Each row was made from one path, in order. Every step used is in the known rows, and no mark comes twice. Write each row's path.
Known rows:
q y r: [-3.45  1.06 -0.03 -1.38 -5.11  0.43 -1.92 -5.72 -2.10  1.99 -0.96  0.14
  1.15  0.97 -1.27  1.01  0.79  2.96 -4.16 -0.87  0.40  3.07 -2.71 -1.47
  1.24  0.31 -0.06  0.57 -3.95  2.22]
p b c z: [-7.75 -2.14 -2.48  0.17 -1.34  0.22  0.77  2.89 -3.20 -1.79 -1.69  0.18
  0.73 -0.94  2.34 -1.88  1.41 -0.32 -4.14  1.95 -2.27 -3.52 -0.97 -0.87
 -0.17  0.68 -0.79 -2.05 -0.03  1.99]
r f: [ 0.07  1.21 -1.78  1.55 -0.81 -1.10 -6.04 -3.12 -2.70  3.73 -0.26 -2.74
 -1.59  0.14  0.51 -1.16  0.03  1.00 -2.74 -1.70  1.00  1.40 -1.59 -3.67
  2.48  3.80  0.45 -1.45 -2.96 -1.21]
c b: [-0.98  0.88 -0.13  2.74 -2.22  0.60 -0.41 -3.89 -3.15  3.74 -1.59 -0.75
 -0.09 -0.59  2.41 -4.10  1.63  0.61 -1.54 -1.63 -0.44  0.74 -1.87  0.67
  3.08  1.87  3.30 -0.17 -1.52  2.51]
z p g q y r f: [ 1.71  5.06 -3.09 -0.45 -0.99  0.39 -3.84 -4.46 -1.91  4.15 -0.62 -0.91
 -2.21  0.68 -2.35  4.04  2.51  5.09 -3.09  1.36 -2.67 -0.86 -0.06 -1.82
 -1.42  0.31 -4.56  0.14 -2.23 -0.97]
j z c b p g q y: [ 0.58  5.67  2.53  3.16 -4.47  0.47  5.19 -0.26 -0.75 -0.06  1.15  0.79
 -1.09 -0.23 -1.86 -2.04 -1.68  5.49 -0.86  1.89 -5.83 -0.84 -2.56  0.79
 -0.50 -2.83 -5.63 -1.19  1.24  1.98]
c z p: [ 2.85  1.98 -1.14  3.45 -5.38  1.92 -2.51 -2.54 -2.43  3.32 -2.84 -3.37
  0.55 -1.19  2.87 -5.08  0.62  0.89 -1.41  2.19  0.04  1.88 -2.40  0.67
  1.21  1.16 -0.23  1.01 -1.27  0.92]
r y: [ 0.97 -0.03  0.08  2.30 -3.40 -0.07 -3.20 -0.76 -3.11  0.92  0.06 -0.84
 -0.10  0.94  1.24 -1.75  0.56 -3.02 -2.00 -2.45  1.71  1.35  0.38 -0.26
  2.99  3.12  2.24  1.15 -2.92  0.17]
p g q y: [-2.78  0.51 -0.41 -1.04 -2.40  2.13 -1.65 -4.08 -0.68 -1.64  0.66  0.29
 -1.13  1.96 -0.74  2.03  1.10  2.26 -2.95 -1.55 -3.01  3.20  1.01  0.36
  1.77 -0.03 -5.20 -0.27 -2.99  0.48]
z c b p: [ 2.16  4.92  0.00  4.40 -3.89  0.81  4.64  0.41 -2.26  4.74 -2.72 -2.30
  1.94 -0.61  0.56 -4.62  0.18  2.72 -0.22  0.48 -0.66 -1.41 -2.20  0.51
  0.39  0.14 -0.28 -0.97  1.83  1.01]
q g: [-0.98  1.97  1.55  0.72 -3.59 -0.80 -3.01 -2.29 -1.97  1.93  0.46  0.91
  1.42  0.36  0.85  0.34  0.27  1.21 -2.98 -2.34 -0.32  2.14  0.26 -0.88
  1.19  2.23 -0.06  2.13 -1.14  0.82]
g p: [-0.34  1.26 -1.26  0.74 -4.54 -0.29 -2.29 -3.01 -1.42 -1.23 -0.44 -3.67
  1.38  2.38 -0.88 -0.67 -0.22 -0.10  0.33 -3.25 -0.88  4.10 -0.62  0.22
  1.45  1.32 -1.86 -1.54 -2.89  1.62]
y q g p: [ 0.64  3.77  1.04  1.03 -1.00 -1.03 -3.25  0.23 -1.88  1.18 -1.49 -2.16
  2.88  1.99  0.06  1.32 -0.03  0.17 -0.28 -3.40  0.59  2.38  0.92  1.20
 -1.24  2.26 -0.85 -1.17 -1.11 -0.28]
j z p b: [-1.12  1.47  0.64  3.62 -6.99 -1.62 -1.29 -1.09 -1.06 -0.16  0.12  0.38
 -2.15 -0.61  2.72 -4.16 -1.74 -1.31 -2.40  2.53 -2.90  1.50 -0.93 -0.07
 -0.12  1.40 -0.54  4.61  0.04  6.50]
y q g p z c b: [-1.67  3.98  2.65  4.81  3.21 -1.26  4.33  1.02  0.50  2.41 -1.66 -2.93
  2.75  2.23 -3.25 -1.76  0.03  3.33  0.20 -1.71 -1.16 -3.17 -2.11  2.87
 -2.06  0.77  0.26 -2.43  1.37  3.76]
y q g: [-0.52  2.86  1.86  1.02 -0.92 -0.44 -3.93 -0.08 -2.50  3.89 -2.12 -0.26
  2.15  0.80  2.84  0.47 -0.37 -0.08 -2.69 -2.04  2.29  1.69  0.81 -0.26
  0.11  3.38  2.24  0.88 -0.65 -0.67]
z c b p g q y r: [-0.39  5.57 -1.38  1.03 -2.02  1.77  6.16 -0.16 -2.49  3.27 -1.61  0.61
  1.83  0.64 -3.86  2.60  2.60  6.86 -1.15  1.19 -2.96 -3.59 -0.96  0.90
 -2.15 -2.38 -4.63 -1.63  1.26  1.02]
f r y q g: [ 0.76  3.13  2.10  0.59 -0.09  1.62 -2.91  3.93 -4.35  1.45  0.79  2.59
  2.16 -0.33 -0.82  0.97 -0.33 -1.72 -3.21 -1.95  1.16  1.04  2.42 -3.15
  1.93  2.43  6.52  0.49 -0.21 -1.46]
z c: [ 0.32  0.65  0.49  2.98 -3.81  0.96  0.67 -1.50  0.17  2.67 -2.03 -2.44
  1.53  2.88 -0.79 -1.76  0.65  1.62 -1.25 -0.72  1.86  2.37 -0.33 -1.98
  0.00  3.23 -0.88 -0.67 -0.50  0.79]
f r y q g p z: [-1.73  2.81  2.55  0.40  1.42  0.02 -0.42  3.89 -1.95 -2.87  2.45  0.49
  2.58  1.05 -4.83  1.71 -2.68 -1.53 -1.79 -2.95 -2.56  0.41  0.85 -0.58
  1.58  0.22  4.74 -0.60 -1.36  1.95]
c b p: [ 0.80  4.33 -0.22  2.19 -4.35  0.51  1.31 -0.91 -4.44  3.72 -1.91 -1.19
  1.00 -2.41  3.44 -4.22 -0.87  0.83 -1.09 -0.35 -1.77 -0.28 -2.63  1.60
  2.72 -0.17  1.81  0.31 -0.06  1.37]
c z p g q: [ 2.81  1.92 -2.27  2.35 -2.59  3.36 -2.03 -0.61 -2.63  1.02 -2.05 -1.96
  0.03  0.41  1.55 -0.56  1.44  1.47 -0.48  1.79 -1.52  0.07  0.80  1.75
 -0.25  0.61 -3.35  0.34 -0.36 -0.16]
f r y p z: [-3.69  2.42  0.65 -0.54 -1.91  2.61 -1.03  0.70 -2.02 -3.12  0.32 -1.44
  0.22  0.46  1.29 -0.94 -4.61 -4.18 -3.47  0.60 -1.05  3.67  0.44 -1.52
  4.36  1.14  7.34 -0.92 -2.52  1.87]
g q y p z c b: [-3.84  3.80  1.68  2.59  1.54  3.75  4.93 -5.79  1.14  0.47 -2.70 -4.59
 -0.29  0.44 -0.81 -3.90 -0.61  3.16 -1.59  1.68 -3.03  0.29 -2.53  4.13
  1.34 -0.84 -0.96 -3.39 -1.06  2.17]
f r y: [ 0.27  0.54  0.21  0.48 -3.55  2.71 -1.77  0.66 -3.86 -0.60  1.75  0.96
  0.41  0.03 -1.46 -1.01 -0.25 -2.00 -2.57 -1.78 -0.29  2.72  1.09 -3.87
  4.41  1.65  5.55  0.01 -2.09  0.17]
j y: [-3.38  1.53  0.97  0.18 -7.25  0.12 -4.20 -2.14 -1.24  2.32 -0.87 -0.44
  0.28  2.05  0.96 -1.21 -2.30 -0.27 -2.41 -1.33 -0.15  4.21 -1.22 -0.42
  3.40  1.82  0.80  2.26 -2.48  1.56]

Which path is each row?
[ 1.27  2.08 -1.46  0.01 -2.59  2.15  0.78  2.13 -2.82 -0.22 -3.26 -1.22
  0.87  0.18  3.41  0.46  0.82  0.74 -1.22  2.52 -5.06 -2.91  0.45  0.72
 -1.23 -0.84 -3.45 -1.15  0.28 -1.95]
b c z p g q
[-5.43  2.69 -0.34 -1.03  0.88 -2.38  0.84  5.14 -1.94 -1.98 -1.72 -0.11
  2.66  1.32  0.80  2.66  0.93 -0.99 -2.00 -1.39 -3.09 -3.34  2.17  0.77
 -3.73  0.62 -2.42 -1.85  1.08  1.22]
y q g p b c
[-6.73 -0.97 -4.03 -0.15 -1.25 -0.51  1.14  2.80 -2.62 -4.27 -0.73 -2.05
  1.52  0.37 -0.31 -1.07  1.58 -0.20 -1.45  0.53 -3.94 -3.23 -1.08  0.28
 -1.52 -0.58 -3.67 -4.19 -0.50  2.45]
g p b c z
[-3.56  5.09 -1.86 -1.94 -4.72  1.87 -4.95 -0.75 -0.92 -0.45 -2.42 -1.42
 -0.27  4.05  3.39  3.29 -3.14 -1.82 -1.15  0.41 -0.80  3.96  2.73  1.47
  1.18  1.82 -1.51 -0.27 -1.50 -1.18]
j y p g q
[-8.48  1.70 -2.82 -1.69  0.84  3.78  0.74 -0.51 -2.49 -4.29 -2.92 -2.66
  0.05 -1.76  2.97 -1.49  0.81  0.28 -4.00  3.48 -4.01 -1.90  0.05  2.07
 -0.95 -1.24 -3.93 -4.60 -1.01 -0.85]
g q y p b c z
[ 1.65  2.27  0.28  1.32 -5.61  1.27  0.29  0.34 -2.77  1.86 -4.13 -2.44
  1.48 -1.23  4.88 -4.00 -0.24  0.43 -2.14  2.64 -2.77 -0.72 -2.55 -0.30
  0.16 -0.39  0.07 -0.54 -0.47 -0.67]
b c z p
[-5.20  4.77 -1.05 -1.49 -4.00  0.82 -3.28 -4.41  0.49 -1.23 -1.88 -1.64
 -1.84  2.80  5.43  0.55 -1.64 -0.47 -4.04  1.64  0.54  6.17  1.15 -0.17
  0.66  0.46 -3.07 -1.31 -2.39  0.78]
q y p g
[-6.48  1.68 -1.63  0.24  1.98 -1.53  0.07  5.82 -2.90 -1.95 -1.89 -0.58
  3.04  0.04  0.63  0.82  1.56  0.40 -1.93  0.29 -2.39 -5.02  0.25  1.11
 -4.19  0.27 -2.90 -3.57  1.64  0.56]
y q g p b c z
[-6.40  2.58 -2.77 -0.67 -0.53  3.59 -1.56 -4.29 -1.39 -2.57 -1.68 -2.78
 -1.30 -0.33  1.37 -0.77  1.05 -0.85 -3.44  1.27 -1.71  2.42  2.25  2.78
  0.30  0.72 -3.96 -1.28 -1.99  1.48]
g q y p b
[-3.54  3.53  0.88  3.76  0.10  1.28  3.72 -2.59  0.59  2.17 -3.95 -4.44
  0.42  1.72  2.50 -4.32 -1.99  0.67 -1.31  2.09  0.18  0.27 -2.42  2.08
  0.73  1.81  3.26 -2.70  0.46  3.84]
y p z c b
[-1.33  6.47 -3.48 -0.82  0.89 -0.29 -0.71 -1.85 -4.94  4.46  0.32  0.41
 -1.27 -1.90 -2.46  3.11  2.15  6.24 -2.72  0.19 -4.20 -4.26 -2.26 -0.49
  0.21 -1.79 -2.83 -2.34 -1.36 -1.13]
c b p g q y r f
[-4.62 -0.30 -3.65  1.01 -2.41 -0.59 -1.16 -0.84 -1.13 -2.53  0.43 -2.22
  0.14  1.66 -1.72 -0.46  1.59 -1.00 -0.77 -1.81 -1.48  0.89  1.21  0.84
 -0.33  1.36 -3.89 -0.65 -1.61  4.95]
g p b
[-0.27  4.09 -3.24 -1.39  0.14  0.45 -1.36 -0.59 -3.59  2.57 -1.79 -0.68
 -0.97 -1.00 -1.04  2.87  2.57  6.02 -3.62  3.50 -5.06 -5.01 -2.38 -2.38
 -2.74 -1.81 -4.98 -3.04 -1.24 -3.28]
b c z p g q y r f
[-0.40  4.12  2.80  4.48  4.25  0.80  5.28  4.42 -0.92  0.63  1.18 -0.15
  2.58  1.50 -6.32 -1.27  0.31  1.86 -0.41 -1.63 -2.17 -3.75 -0.36  0.02
 -0.57 -0.12  4.46 -2.77  1.69  2.67]
f r y q g p z c b
[-5.47  2.32  1.62 -1.08 -1.18  3.47 -0.63 -6.15 -0.01 -3.11 -1.31 -4.22
 -0.30  0.02  0.95 -1.16 -3.56  0.07 -3.19  0.14 -3.44  4.61 -1.51  3.56
  2.96 -0.54 -1.19 -1.40 -4.26  1.24]
g q y p z
[-0.87  4.04 -1.05 -0.53 -6.01 -0.75 -1.15  2.12 -2.18  0.45 -0.83 -0.10
  0.79  1.04  3.27  1.72 -2.72 -0.46 -2.23 -0.14 -0.96  1.72  0.90 -0.73
  1.05  0.36 -2.28  1.35 -0.39  0.84]
b p g
[ 0.68  3.49 -1.38 -1.13 -4.01  1.29 -0.74  1.94 -3.10 -0.91 -0.77 -0.81
  1.39  0.84  0.79  3.08 -1.94  0.13 -0.74 -1.01 -2.84  0.48  1.79  0.78
  0.88 -0.02 -3.50  0.65 -0.67 -0.61]
b p g q
[-4.06  2.72 -1.76  1.20  1.26 -1.56 -2.35  2.36 -1.48 -0.70 -0.73 -0.63
  1.67  1.71 -0.80  1.63  1.70 -0.43 -1.29 -2.11 -0.12 -0.57  2.52  1.61
 -2.86  2.26 -2.68  0.01  0.49  3.02]
y q g p b
[-1.93  2.69  1.91  4.29  0.26 -1.59  5.09 -1.57  1.16  0.90  0.81 -1.52
  2.16  2.14 -5.06 -2.01  1.09  4.56 -0.12 -1.87 -4.03 -2.13 -2.81  2.26
 -1.06 -0.21 -1.57 -1.00  0.61  5.01]
q g p z c b
[ 0.41  1.42  0.01  4.99 -1.67  1.20  3.09 -2.50 -0.97  4.77 -2.49 -1.69
  0.84  1.30 -0.36 -4.14  2.65  2.79 -0.56 -0.71  0.78 -0.36 -1.89 -0.31
  0.77  2.33  1.38 -1.63  0.45  1.95]
z c b
[ 1.05  1.40  0.68  0.65 -0.66  2.78 -2.31  3.00 -4.29  1.08 -0.70 -0.16
  1.31  0.15  0.13 -0.89 -1.37 -3.31 -2.40 -1.59  2.35  1.93  1.82 -3.35
  3.16  2.77  7.05 -1.29 -1.27 -1.08]
f r y q
[ 3.66  2.80 -1.00  1.24 -3.77  1.97 -1.17 -1.51 -1.27  0.95 -1.94 -1.25
 -0.35  1.79  1.87  1.20  0.81  0.00 -0.67  0.41 -2.41  1.51  2.59  1.53
  0.06  1.29 -3.14  2.14 -0.68  0.63]
z p g q
[-2.45  1.96 -1.12  0.55 -4.41 -0.38  2.30  1.51 -1.85  0.11 -2.96 -0.27
 -0.34 -0.50  4.07 -2.14  1.03 -2.03 -2.93  2.77 -4.48 -2.42  1.18  0.21
 -1.28  0.23 -1.11  2.26  0.74  3.22]
z p b c
[-1.45  2.81 -1.32 -2.14 -3.54  1.90  1.75 -0.67 -2.99  0.00 -3.14  0.44
  1.30 -0.25  0.30  2.55  1.86  4.16 -3.06  3.28 -5.22 -2.95 -1.35  0.33
 -2.61 -3.23 -4.51 -1.35 -0.79 -0.97]
b c z p g q y r
[-3.39 -0.06  1.97  4.88 -0.02  0.27  4.92 -1.91  0.50  3.20 -1.44 -2.18
  0.66  1.28 -1.16 -4.29  0.08  2.89 -1.76  0.10 -0.89 -1.85 -3.59  1.00
  1.72  1.35  2.44 -0.60 -0.03  5.36]
p z c b
[ 1.80  3.37 -0.69  1.58 -5.54 -0.38 -1.75 -1.31 -0.70  2.19 -2.23 -0.81
 -1.05  2.07  3.94 -0.33  0.07 -0.73 -1.99  1.24 -0.80  2.97  1.49 -0.26
  0.37  1.52 -1.64  3.10 -0.43  2.75]
z p g
[ 1.71  4.02  0.89  0.28 -0.30  0.93 -2.64  3.70 -3.50 -1.10  1.39  0.25
  2.67  1.20 -3.60  1.74  0.16 -1.55 -0.82 -3.46 -0.28  1.72  2.44 -1.96
  0.42  1.16  3.19 -1.47 -0.48 -1.30]
f r y q g p
[-2.50  0.13  1.21  2.74 -2.34 -0.43  3.14 -1.30  2.43 -1.95 -0.33 -4.52
  2.23  4.29 -4.47 -0.93 -1.58  1.97  0.03 -1.68 -1.61  1.47 -2.10  0.77
 -0.18  0.92 -2.53 -2.29 -1.96  4.28]
g p z c
[-4.55  1.58 -2.12  1.48  3.00 -2.06 -0.44  8.14 -3.98 -2.96 -0.57 -0.01
  2.33 -0.09 -0.19  0.15  2.31 -1.87 -1.87 -0.40 -1.28 -6.98  1.51  1.80
 -3.62  0.73 -1.64 -3.19  0.95 -0.75]
r y q g p b c z
[-1.52  3.74 -0.10 -1.33 -2.79  3.96 -2.90 -6.40 -1.40 -1.04 -2.21 -4.24
  0.06  0.13  2.12 -1.15 -1.05 -0.11 -2.21 -0.11 -1.22  5.50  0.47  2.10
  2.00  0.76 -2.22 -1.96 -3.51 -1.86]
g q y p
[ 0.79  4.36 -1.34  0.52 -2.13  1.29  1.75  0.96 -4.33  1.52 -1.01  0.20
  0.57 -0.86  1.67  0.56  0.10  1.35 -0.18 -0.90 -4.01 -2.10  0.33  2.49
  1.47 -0.74 -1.46 -0.11  0.69  0.63]
c b p g q
[-0.74  1.54 -2.82 -0.20 -1.08 -1.81 -5.57 -2.79 -4.23  5.19 -0.62 -1.43
  0.52  0.93 -1.01  2.49  0.86  2.65 -3.09 -1.41  1.91 -0.13 -2.29 -4.57
  0.75  3.81  2.50 -1.26 -3.07 -0.82]
y r f
[-3.74  0.96 -1.40 -2.51 -2.76  1.57 -1.68 -3.71 -2.14 -0.30 -0.16  1.36
  0.62  2.57 -2.78  5.54  1.98  3.56 -3.17 -1.36 -1.69  1.35  0.43 -0.51
  0.00 -0.22 -3.52 -0.15 -3.18  1.33]
p g q y r
